What can hang from each mark:
k706: k105 k970
k970: k105 k706
k105: k281 k412 k564
k659: k970
k792: k847
k412: k105
k376: k281 k792
k847: k565 k792 k970
k281: k105 k376

Every row comes from one small tree of marks. Brackets hold a mark, then the marks that hang from it, in the order of their numbers. Every link used is in the known rows. Which tree was each row made from?
Known rows:
(k659 (k970 (k105 k281) k706)): [-1.104  1.557  0.677 -0.337  0.637  0.684 -1.543  2.620  0.308  1.475
 -2.821 -1.389  2.427 -0.297  0.115 -3.578  1.257 -1.477 -0.128  1.666
 -0.191]
(k376 (k281 k105) (k792 (k847 k970))): [ 0.972  1.327 -0.001  0.038  0.100  0.485  2.978  2.301 -1.334 -2.080
 -0.316  0.339  2.231  2.302  0.432  2.717 -1.350  2.845 -2.362 -0.148
  1.162]
(k847 k565 k792 (k970 (k105 k281 k412 k564))): [ 0.424 -2.578 -0.146  0.085 -0.215  0.196 -0.180 -1.465  0.565  0.339
  0.757  0.029 -2.484 -1.955  0.036  2.907  0.587  0.617  1.520 -0.189
 -1.086]
(k970 (k706 (k105 (k281 (k376 k792)) k412 k564))): [-0.470 -2.816  2.047  0.310 -0.147 -1.586 -1.398 -1.423  0.042  2.253
  0.660 -0.145 -1.359  0.555 -0.762 -3.815  2.630 -1.006 -0.505 -1.588
  0.101]
(k847 k565 k792 (k970 (k105 k281) k706)): [ 0.438  0.326  1.095  0.038 -0.651  1.099 -1.814  1.037 -0.205  0.230
  0.136 -1.406 -0.854 -2.629  0.210  0.200  0.621  1.411 -6.646  0.680
 -0.450]
(k659 (k970 (k105 (k281 k376) k412 k564) k706)): [-2.086 -1.267  0.821 -0.194  1.267 -0.204 -1.857  1.448  0.135  3.904
 -0.993 -0.581 -0.263 -0.407 -0.531 -0.287  0.950 -2.068  4.003  0.382
  0.928]
(k281 (k105 k412 k564) (k376 (k792 (k847 k565 k970)))): [ 1.007 -1.654 -0.116  0.088 -1.045  0.625  1.605 -0.418 -1.319  0.002
  2.109  0.644 -1.743  1.136  0.405  6.039 -1.775  2.534 -1.681 -1.027
  2.038]
(k706 (k105 k412 k564) k970): [ 0.348  2.939  0.602 -0.409  0.149 -0.760  0.235 -1.900 -0.133 -1.366
 -0.044  0.965  0.467 -0.257 -0.147 -5.238  1.383 -2.543  6.077  0.411
 -4.073]
(k412 (k105 (k281 k376))): [-0.214  2.329 -0.386  0.085 -0.760  1.536  2.046  0.676 -0.099 -0.908
  1.141 -0.260 -0.621 -0.386  0.606 -4.264 -0.273 -1.143  1.785  0.275
  0.280]
(k847 k565 k970): [ 0.459  2.737 -0.506 -0.461 -1.190  1.890  1.904  0.128 -0.562 -3.122
  0.386 -0.533 -0.096 -1.698  0.569 -0.251 -1.117  0.643 -4.567  1.272
 -1.649]
(k281 (k105 k412 k564) (k376 (k792 (k847 (k970 k706))))): [ 0.289 -0.193  0.298 -0.127  0.781  0.181 -0.724  0.615 -1.409  0.869
  1.433  0.532 -0.971  0.942 -0.128  4.904 -1.290  1.984 -3.449 -1.068
  2.070]
(k659 (k970 (k105 k281 k412 k564) k706)): [-1.480 -1.250  0.566 -0.292  1.467 -0.331 -2.211  1.186  1.049  1.711
 -2.015 -0.187  0.849 -0.268 -0.225 -0.554  1.510 -2.291  5.155  0.955
 -0.546]
(k376 (k281 (k105 k412 k564)) (k792 (k847 (k970 k706)))): [ 0.179 -0.772  1.024  0.076  1.225 -0.522  0.110  1.874 -0.572 -1.515
  0.650  1.250  0.773  1.765 -0.080  6.102 -0.843  1.886 -0.061 -0.670
  1.042]
(k659 (k970 k105 k706)): [-1.049  3.748  0.100 -0.520  0.800  1.375 -1.267  2.661 -0.441 -0.022
 -2.698 -1.177  3.277 -0.921  0.510 -1.806  0.824 -2.030 -3.253  1.887
  0.112]
(k792 (k847 (k970 (k105 k281)))): [ 0.353  1.923 -1.032 -0.089 -0.039 -0.210  0.630  0.186  0.357  1.272
 -1.047 -0.666  1.240  0.053 -0.439 -0.968 -1.382  1.712  1.159  0.822
 -0.714]
(k105 (k281 (k376 (k792 (k847 k565 k970)))) k412 k564): [ 0.432 -4.748  0.389  0.291 -1.722 -0.570  1.816 -1.687 -0.155  1.949
  2.226  0.273 -2.783  0.544 -0.462  5.495 -1.244  2.578  1.670 -1.181
  0.381]
(k105 (k281 (k376 (k792 k847))) k412 k564): [ 0.074 -3.576 -1.282  0.228 -0.286 -1.533  1.500 -1.581  0.348  1.578
  0.637  0.625 -1.429  2.071 -0.366  2.052 -0.794  0.411  2.419 -1.285
  0.819]
(k792 (k847 k565 (k970 (k105 k281 k564) k706))): [ 0.086 -1.021  0.632  0.367 -1.080  0.275 -2.079  0.280  0.593  0.871
  0.258 -0.362 -0.115 -1.285 -0.199  2.271 -1.472  2.008  0.083  0.364
  0.556]
(k970 k105): [ 0.037  3.937 -1.879 -0.385  0.651  0.658  0.872  0.538  0.085 -1.614
 -1.931 -0.785  2.096 -0.199  0.327 -3.960  0.350 -1.649 -3.608  1.317
 -0.315]
(k970 (k706 (k105 k281 k564))): [-0.314  0.424  1.138  0.285 -0.113 -0.261 -2.133 -0.765  0.574 -0.563
 -0.657  0.017  0.339 -0.646  0.063 -7.236  1.096 -1.340  0.587 -0.234
 -1.079]
(k376 k281 k792): [ 0.002  0.337 -0.461 -0.037  0.045  0.067  3.460  1.451 -0.532 -3.163
 -1.156 -0.139  2.085  1.534  0.374 -0.834  1.001 -0.525 -3.891  0.191
 -0.084]
(k281 (k105 k412 k564) (k376 (k792 k847))): [ 0.680 -0.302 -1.680  0.047  0.372 -0.301  1.368 -0.352 -0.805 -0.227
  0.585  0.936 -0.468  2.588  0.486  2.573 -1.238  0.404 -0.762 -1.190
  2.508]

Which tree is each row?
[ 0.383  4.502  1.108 -0.342  0.105 -0.706 -1.445 -0.719  0.238 -0.582
  0.462  0.274  1.187 -1.283 -0.510 -0.674 -0.729  0.181 -2.892  0.410
 -2.592] | (k792 (k847 (k970 (k706 (k105 k412)))))
[ 0.497 -0.713  2.211  0.565 -2.080  0.066 -2.083 -1.239  0.318  0.089
  1.244  0.157 -0.385 -1.433  0.064 -1.027 -1.214  1.845  0.977 -0.367
 -0.849] | (k792 (k847 k565 (k970 (k706 (k105 k281 k564)))))
[-0.767 -0.432 -0.393 -0.176  1.565 -1.083 -2.325  0.111  1.583  0.527
 -1.031 -0.013 -0.161 -0.231 -0.573 -2.319  1.226 -1.940  1.903  0.542
 -0.645] | (k970 (k105 k281 k412 k564) k706)
[ 0.396  0.914 -0.707  0.019 -0.499  0.240  1.705  0.302 -1.654  2.088
 -0.174 -1.128  1.180  0.389 -0.383  2.673 -0.654  2.205 -5.243 -0.255
  1.643] | (k281 (k376 (k792 (k847 (k970 k105)))))
[-0.380  1.386 -2.089 -0.335  1.351 -0.332  0.217 -0.920  0.812 -1.411
 -1.225  0.428  0.566 -0.178 -0.032 -0.971  0.685 -2.448  1.638  0.626
 -0.592] | (k970 (k105 k412 k564))
[-0.445 -1.280  0.354  0.036  0.600 -0.699 -1.163 -0.162 -0.766  2.703
  0.832 -0.221 -0.217 -0.176 -0.920  6.089  0.044  1.233 -3.007 -0.781
  1.618] | (k281 (k376 (k792 (k847 (k970 (k105 k412 k564) k706)))))
[ 1.045 -1.485 -0.968  0.262 -1.085  0.111  1.471 -0.451 -0.627 -0.838
  1.541  0.778 -1.075  2.096  0.851  3.798 -1.418  0.972 -2.020 -1.013
  2.937] | (k281 (k105 k412 k564) (k376 (k792 (k847 k565))))
[ 0.472 -2.464 -0.393  0.810 -1.526  0.723  2.017 -0.806 -0.195 -0.052
  1.578  0.629 -0.475  1.249  0.634  1.502 -0.622  0.607  4.210 -1.319
  2.126] | (k412 (k105 (k281 (k376 (k792 k847))) k564))
[-0.331  1.380 -1.213 -0.226  1.838 -0.162  1.788  1.450  0.160 -3.432
 -0.330  1.523  0.469  1.574  0.575 -0.494 -0.670 -1.615  3.532  0.224
  0.295] | (k376 (k281 (k105 k412 k564)))
[ 0.799  0.017 -0.099  0.048 -1.001  1.190  0.489  0.043 -0.253  0.058
 -0.027 -1.160 -0.928 -1.969  0.406 -0.155  0.264  1.476 -3.886  0.543
 -0.706] | (k847 k565 k792 (k970 (k105 k281)))
[-0.838  0.178  1.273  0.399 -0.337 -0.151 -1.827 -0.549 -0.345  1.579
  0.390 -0.375 -0.858 -0.761 -0.185 -6.722  0.434 -1.148 -0.609 -0.852
  0.489] | (k970 (k706 (k105 (k281 k376) k564)))
[ 0.880 -3.690  0.391  0.981 -3.055  1.156  2.187 -0.960 -0.056 -0.833
  2.447  0.457 -1.187  0.711  1.014  2.798 -0.773  1.229  2.895 -1.170
  2.397] | (k412 (k105 (k281 (k376 (k792 (k847 k565)))) k564))
[-0.522  1.818 -0.253 -0.462  1.387 -1.220 -1.762  0.957  1.606  0.436
 -1.442 -0.700  0.672 -0.171 -0.720 -3.987  1.448 -1.781 -1.330  1.185
 -1.283] | (k970 (k105 k281 k412) k706)
[ 0.857 -4.654  0.290  0.298 -1.141 -1.157  0.622 -1.601  0.931  1.133
  0.413  0.122 -0.741  0.663 -0.524  4.857  0.413  2.229  3.252 -0.457
 -0.099] | (k376 (k792 (k847 k565 (k970 (k105 k281 k412 k564)))))
[-0.231 -0.656 -1.603 -0.285  0.955 -0.670  0.807 -1.304  1.390 -1.338
 -0.435  0.825 -1.146  0.453 -0.043 -2.419 -0.073 -1.743  4.651  0.243
 -1.840] | (k105 k281 k412 k564)
[ 0.058 -0.744  1.874  0.117  0.574 -0.423 -2.460 -1.861  0.169  0.420
  0.817  0.420 -2.042 -2.284 -0.281 -1.221  1.235 -0.083  0.112 -0.968
 -2.494] | (k847 k792 (k970 (k706 (k105 k281 k412 k564))))
[-0.101  2.409 -1.015 -0.612  1.154 -0.572  0.105 -0.395  0.117 -0.744
 -0.807  0.394  0.825 -0.102 -0.304 -1.981  1.108 -2.371  5.634  1.185
 -2.765] | (k706 (k970 (k105 k412 k564)))
[-0.648  2.259 -1.027 -0.112  1.038  0.693 -1.868  0.590  0.121 -1.399
 -1.474 -0.318  1.446 -0.967  0.281 -2.065  0.357 -1.848 -3.160  0.770
  0.644] | (k970 (k105 k564) k706)
